In the rows, zero is written as 128.
Known rows, with every step that occurs:
s, v: [162 126 123 110 125 131 138 136 114 115 135 158  97 140  97 117 135 102
 199 164 139 113 148 113 140 150 119 114 146 148 141 138 154 143  98 110
 127 166 139 155 102 107 115 128 116 123 174 169 162 128 111 125]
v, s: [138 149 125 108 108 123 105 124 122 101 116 140 129  83 108 125 148 163
 140 167 117 104 151 124 157 126 128 147 175 162  84 160 187 119 101 143
 126 137 120 127 139 113 113 140 106  87 142  95 100 145 117 147]
w, v, s, h: [129 174 176 170  95 117 118  62 144 105 122 111 152 169 116 159 155 179
 144 136 114 105 154 126 186 119 148 126 121 121  70 130 223 108 128 101
 163 168  68 120 162 170 140 154 159  90  95  98  82 159 160 188]
f, r, s: [133 148 133  89 205 109 110 119 126 139 115 128  85  70 139  96 100 142
 110 128 155 119 117 124 127 135 140  85 157 161 150 146 163 114 132 120
 101 106 190 158  86  98 104 122 127 177 152  80 113 168  86 175]
f, h, s: [ 89 137  59 140  83 142 133 134 141  92  74 130 152 158 123 135  94 143
 130 128 138  72 174 136 139  82 137 117 144 125 104 127 121 149 108 124
 164 127 113 164 141 140 114 151 116  92 148 110 129 114 116  80]
f, h: [114 140  85 146 112 134 128 130 158  87  97 173 119 119 133 146 107 178
 143 149 127  83 173 136 153 109 125 142 129 107 118 120 114 154  97 147
 159 132 134 146 128 131 105 154 115 107 161 127 114 120  98  84]
r, f: [151 173  82 117 162 107 125 158 140 124 136 144 107  83 150 101 101 115
 150 155 114  99 148 123 139 105 104 139 158 106 127 132 105 126 134 120
 136 128 157 131 122  78 105 135 116 162 172 135 131 113  94  92]
s, v, w: [196  84 159 129 103  96 135 151 122 120 154 158 103 147 106 130 170 119
 144 148 143 151 136 121 144 160 116 108 137 152 119  99 124 148  86 162
 105 146 148 163 112 121 126 101  86 128 138 189 156 119 127 105]
r, w: [103 123  54  97 133 104 134 151 121 127 143 137  92  73 166 154 150 133
 168 138  97 104 156 137 132 114  91 140 173 109 130 128  98 120 130 153
 123 156 146 121 123 103 104 127 134 123 146 161 138 129 117 100]
h, s: [ 97 128  78 119 103 131 155 158 109 105  96 127 142 136 125 124 137 113
 161 137 122  82 160 130 138  99 147 107 185 155 101 143 148 132 116 114
 144 167 115 166 134 115 111 133 118 108 147 114 127 130  99  95]
r, w, n: [ 86 137  72  83 164 111 144 126 116 135 181 159  67 113 152 167 139 175
 170 135 124  86 147 134 104  77 110 121 208 142 133 111  86 149 139 167
 120 143 127 135 131 116 104 120 102 121 145 159 167 145 102 101]
h, f, r, s, v: [157 120 148  89 175 164 115 128 101 182 143 111 109 122 101  74  83  74
 124 118 150 174  71 122  76 171 119  99 116 163 188 164 154 126 146  91
 101 109 168 102  86  94 125 131 160 168 162 109 140 134 136 199]
s, h, f, r, w: [ 84 146  55 132 172 137 173 135 110 178 180 102 139 131 181 158 115 149
 133  62  93 193  89 150  79 125 135 137  96  69 191 143  85  97 177 117
 138 151 114  67 111 128 143 136 179 152  84 138 150 137 157 138]
f, h, s, v, w: [145  85 127 144  47 113 123 121 122 106 109 133 154 198 100 131 121 106
  91 117 165 131 156 130 128 132 115  93 106 144 115  89 112 165  84 147
 125 111 119 170 137 159 136 117  82  90 125 175 163  86 149  83]
r, s, v, w, n: [207 101 204  89 170  95 104  92 131 145 174 163  76 153  78 115 134 145
 105 153 190 126 109 132 134 113 108  69 159 214 112  73 123 182 105 154
  89 106 158 171 121 132 119  90  64 129 165 145 152 139  95 159]
v, s, h, f: [144 168 125 143 105 157 147 115 125 137 129 114 189 144 100 127 130 180
 138 127  93 157  98 151 148 115 151 175  94 122 108 174 156 117 135  91
 167 160  74  63 158 139 146 144 152  77 114  83  94 136 150 164]
h, f, r: [ 99 117  81 121 167 159 157 178 103 162 141 131 125 110 145 120 122 130
 130 110 112 158 107 127  74 131 158 135 147 120 156 162 126 109 143 150
 133 142 148 100  95  98 120 142 139 169 125 101 125 137 127 123]
r, s: [165 143 132 101 165 116 104 130 141 120  95 141  94  71 124 111 117 134
 148 169 129  89 136 130 162 118 120 115 153 170 112 140 139 134 109 105
 128 134 163 147 116  87  99 119 138 132 184  90  89 150  77 153]
f, r: [102 137 103 116 184 123 150 148 125 130 131 148  93 104 150 126 128 153
 141 119 139 123 141 119 116 131 162 104 170 135 150 148 154 110 125 144
 118 140 163 158  87 109 107 131 104 176 128 111 129 151 105 121]
n, w, v, s, h, f: [115 134 172 183  94 149  78  74 126 117 112  79 207 161 113 160 178 151
  99 115  99 136 110 170 167 133 141 174  86 117  99 111 169  57 121 111
 174 154  67  65 184 165 168 160 184  83  38  98  55 170 203 172]
s, v, w, r: [168  66 209 120 109 115 124 144 132 117 140 162 116 143 115 121 196 100
 126 134 173 137 121 110 148 170 133 141 133 153 112 102 103 159 134 150
  85 119 142 170 119 136 165  71  79 152 147 180 144 127 111  90]
h, f: [137 116  73 129 122 161 145 187 105 139 122 149 132 109 130 130 136 123
 170 147  84 126 119 136 112 116 129 169 152 126 123 161 106 138 124 135
 154 175 133  94 128  86 114 141 140 126 160 121 113 125 122 109]
s, h, f, r, w, n: [ 70 161  61 116 203 144 188 107 115 187 221 120 122 169 165 170 104 196
 128  59 127 175  85 153  59  84 150 112 133  98 188 123  85 126 196 131
 140 136 103  89 122 155 140 129 138 154  83 132 178 149 140 145]
w, v, s, h, f, r: [101 159 162 175 120 158 128  84 119 158 141  79 171 177 129 148 127 157
 100  90 109 169  95 125 113 132 168 128 104 107 122 152 218  91 164 115
 156 145  73  71 145 174 144 155 182 132  59  69  82 162 196 211]
h, f, r, s, v, w: [194  71 183 103 166 125 109 140 101 187 154 113 118 126 112  91 123  89
  72 111 155 207  61 129  74 175 115  87 102 168 164 124 128 126 131 143
  79  96 171 104  90 113 132 100 120 168 125 130 138 128 147 184]
w, h, f, r, s, v: [138 135 165 111 190 159 155 134 121 154 133 109 105 104 114  97  59  92
 121 132 122 186  83 118  75 167 130 116  74 122 207 168 134 120 134 113
 109  89 159 105  77 117 110 142 149 161 123 101 149 124 129 185]

Rows:
[108  96 120 153 100  90 194 175 141  89 103 125 150 127 140 153 151 153
 100 136 102 138 170 127 136  93 144 118 133 122  88 112  86 136  82 180
 135 131 116 175 132 152 114 128  85 107  73 116 133 107 110  69]
v, w, h, s
[134 168  72 135  98 133 112 118 135 116 122 113 145 172 111  85  47  62
 122 128 153  91 156 123 113 121  94 100 102 101 154 123 110 154 133  81
 132  82 129 142 138 127 122 157 121 112 166 156 180  71 134  85]
r, f, h, s, v
[139  77 128 158 116 134 185 201 137 124 126 148 138  96 145 170 156 159
 109 139  65 177 124 139 114 106 128 176 101  97 107 122  62 127  92 196
 148 142 126 104 141 125 119 128 103 121  79 121 117 101 128  79]
v, w, h, f
[ 90 125 121 107  76 114  68  95 105 128 122 101 108  90 152 158 167 123
 131 153 102  92 158 115 135 131  86 138 181 122  85 125 187 101 125 159
 125 135 109  89 166 141 112 133 171  92  96 140  97 151 170 168]
r, w, v, s
[177 107 186 116 136 101 103 143 139 138 164 143 116 118 129  81 148  72
  97 121 171 144 112  96 137 168 103 146 117 123 131  93  72 153 162 131
  75  71 156 148 124 111 166  78  85 180 156 192 165  94 115  80]
s, v, w, r, f
[104 133 116 129 102 136 196 141 118  88 109 122 132 159  95 126 104  88
 183 145 117 112 162 115 123 130 140  99 116 123 144 150 134 134  90 113
 138 139 108 173 111 144 109 148 116  96 116 143 181 102 113 102]
w, h, s, v
[112 127  98 146 133 161 189 190 131 110 109 151 134  90 138 152 119 148
 164 153  56 143 136 131 115 107 137 179 112  91 133 164  90 123  99 150
 169 153 118  97 125 110  98 158 141 118 115 104 119 100 118  99]
w, h, f
[ 91 106  92 133 102 112 107 127 117 130 124 122  83 108 177 179 165 113
 171 148  92  83 165 117 124 121  92 121 170  97 104 103 130 109 132 148
 133 173 127 115 145 126 107 134 173 131 119 168 123 144 144 132]
r, w, v
[154 101 232  92 173 131  44  90 137  93  98 124 118  91  96  85 174  70
 117 142 187  93  97 136 180 184 124 138 108 188 154  96 117 109 142  80
  81  81 181 156 121 118 167  88 134 140 153 146 114 163 109 140]
n, w, r, s, v
[136 125 150 140 123 104  86 132 180 121 127 155 133  98 172 119 127 147
  46 113 160 114 137 121 153 119 111 176 102  84 109  75  35 157 159 165
 110  44 158 138 153 142 155 101  77 166 140 147 118  87 104  43]
v, w, r, f, h
[ 58 121 127 105 117 109  80  89  95 146 141  84  95  93 167 151 153 130
  99 112 124 128 140 105  92 152 110 109 181 125 120 129 205  76 141 172
  93 110 127 104 127 153 120 135 162 135  66 128 114 168 176 187]
f, r, w, v, s
[109 128  91 133  63 144 133 114 124  98  97 128 144 197  92 118  88  96
 154 132 160  91 159 120 127 124 124  97 120 139 132 127 140 163 105 102
 146 122 109 165 130 150 124 145 123  83 157 150 165 105 127  98]
f, h, s, v
[101 174  51 137 104 126 119 133 147 110 100 114 155 131 145 100  55 107
  99 126 132  78 167 134 122  79 110 125 127  92 124 116  92 143 131 105
 156  82 126 137 143 123 115 152 120 119 157 117 140  87 111  66]
r, f, h, s
[146 150 169 137 161 165 120 115 153 148  98 124 166 120 123 117 127 139
 132 110 127 133  59 147 163 124 153 178  73 125 132 153  92 145 199  45
 146 125 112  92 150 119 168 106 178 136 162  71  80 142 101 163]
w, r, s, h, f
[ 81 130  98 137 182 166 194 181 127 136 130 131 118  91 155 141 100 151
 129 117  86 176 125 123  79 123 165 155 110  83 172 169 113 104 125 169
 137 129 137 107  95 124 107 158 131 162  83  98 133 123 125 121]
w, h, f, r
[163  77 134 124  75 102 146 150 104 124 134 124 144 191 101 119 157  87
 128 127 156 140 142 122 125 137 125  83 146 170 104 102 136 146  92 144
 105 149 125 180 124 131 137  98  84 116 125 174 163 109 135  97]
h, s, v, w
[171  76 154 148 109 143 178 180 126 129 151 146 141 140 107 142 139 121
 131 141  93 196 113 124  99 152 111 159  75  98 140 120  77 139  80 172
 123 137 128 103 125 133 129 125 111 116  97 166 157  82 145  97]
s, v, w, h, f
[142 185 150 125 221 103 148  83 156 141 133 121 115 126 139 113  98 179
 116 102 154 143 101 142 153 126 162  86  97 134 166 141 156 115 146  68
 128 129 149 156  95 132 129 126 139 168 133  71 112 170  94 189]
f, r, s, h
[189  96 198  96 179  85 105 115 124 153 150 126  88 123 113  90 131 108
  77 124 189 172  93 118 117 177 121  64 120 183 158 105 151 126 107 140
  60  91 189 171  83 121 129  97  94 176 131 139 140 141 123 176]
f, r, s, v, w
[137 123 192 138 185 150  80 105 151 121 100 108 187 108 125 117 163 131
  95  91 138 133  63 178 186 137 150 184  56 141 145 116  63  99 177  58
 134 107 129  91 150 136 191 105 177 135 114  85  72 162 120 142]
n, w, r, s, h, f
[118 134 162 140  80 129  84 102 115 103 100 120 123 115 117 144 163 145
 138 169 117  84 159 112 161 125 133 132 177 154  60 138 227 110 106 150
 138 154 104 122 156 137 111 143 144  98 118 108  77 154 150 170]
w, v, s
[102 155 120 123  95 147  97 104 144 117 106 118 151 168 120  79  69  49
 111 108 179  86 138 106 121 132 112 133 102  96 156 121  96 164 179  73
 111  52 119 153 142 133 160 118 117 132 171 154 168  77 123  73]
w, r, f, h, s, v
[134  62 182 116  74 118 131 143 113 120 119 135 154 179 109 111 189  70
 112 108 180 126 125 114 135 156 147 118 142 171 104 104 116 159 147 130
  86 122 124 186 132 145 172  69  87 126 134 164 152 117 122  94]
h, s, v, w, r
[128 184  73 144 139 112 102 127 168 108 122 151 115 102 146 114  62 143
 110 146 129  85 166 129 139 105  94 152 115  76 134 110  81 142 125 126
 153  91 152 126 133 110 103 160 120 135 165 134 133  85 106  70]
r, f, h
[128 155 152 183  75 158 121  89 131 136 121 100 179 172 106 159 146 152
 134 127  89 141 109 136 146 118 145 158  99 113  87 150 201 108 141  98
 178 177  49  60 177 165 144 154 188  89  88  87  74 145 182 193]
w, v, s, h, f
[103 162 132 146  78 104 105  61 133 122 144  95 140 136 147 177 158 158
 142 121 100 116 139 127 160 123 106 139 127  93  89 121 185 100 142 116
 148 164  72  93 166 167 137 145 184  86  76 132 102 153 177 182]
r, w, v, s, h
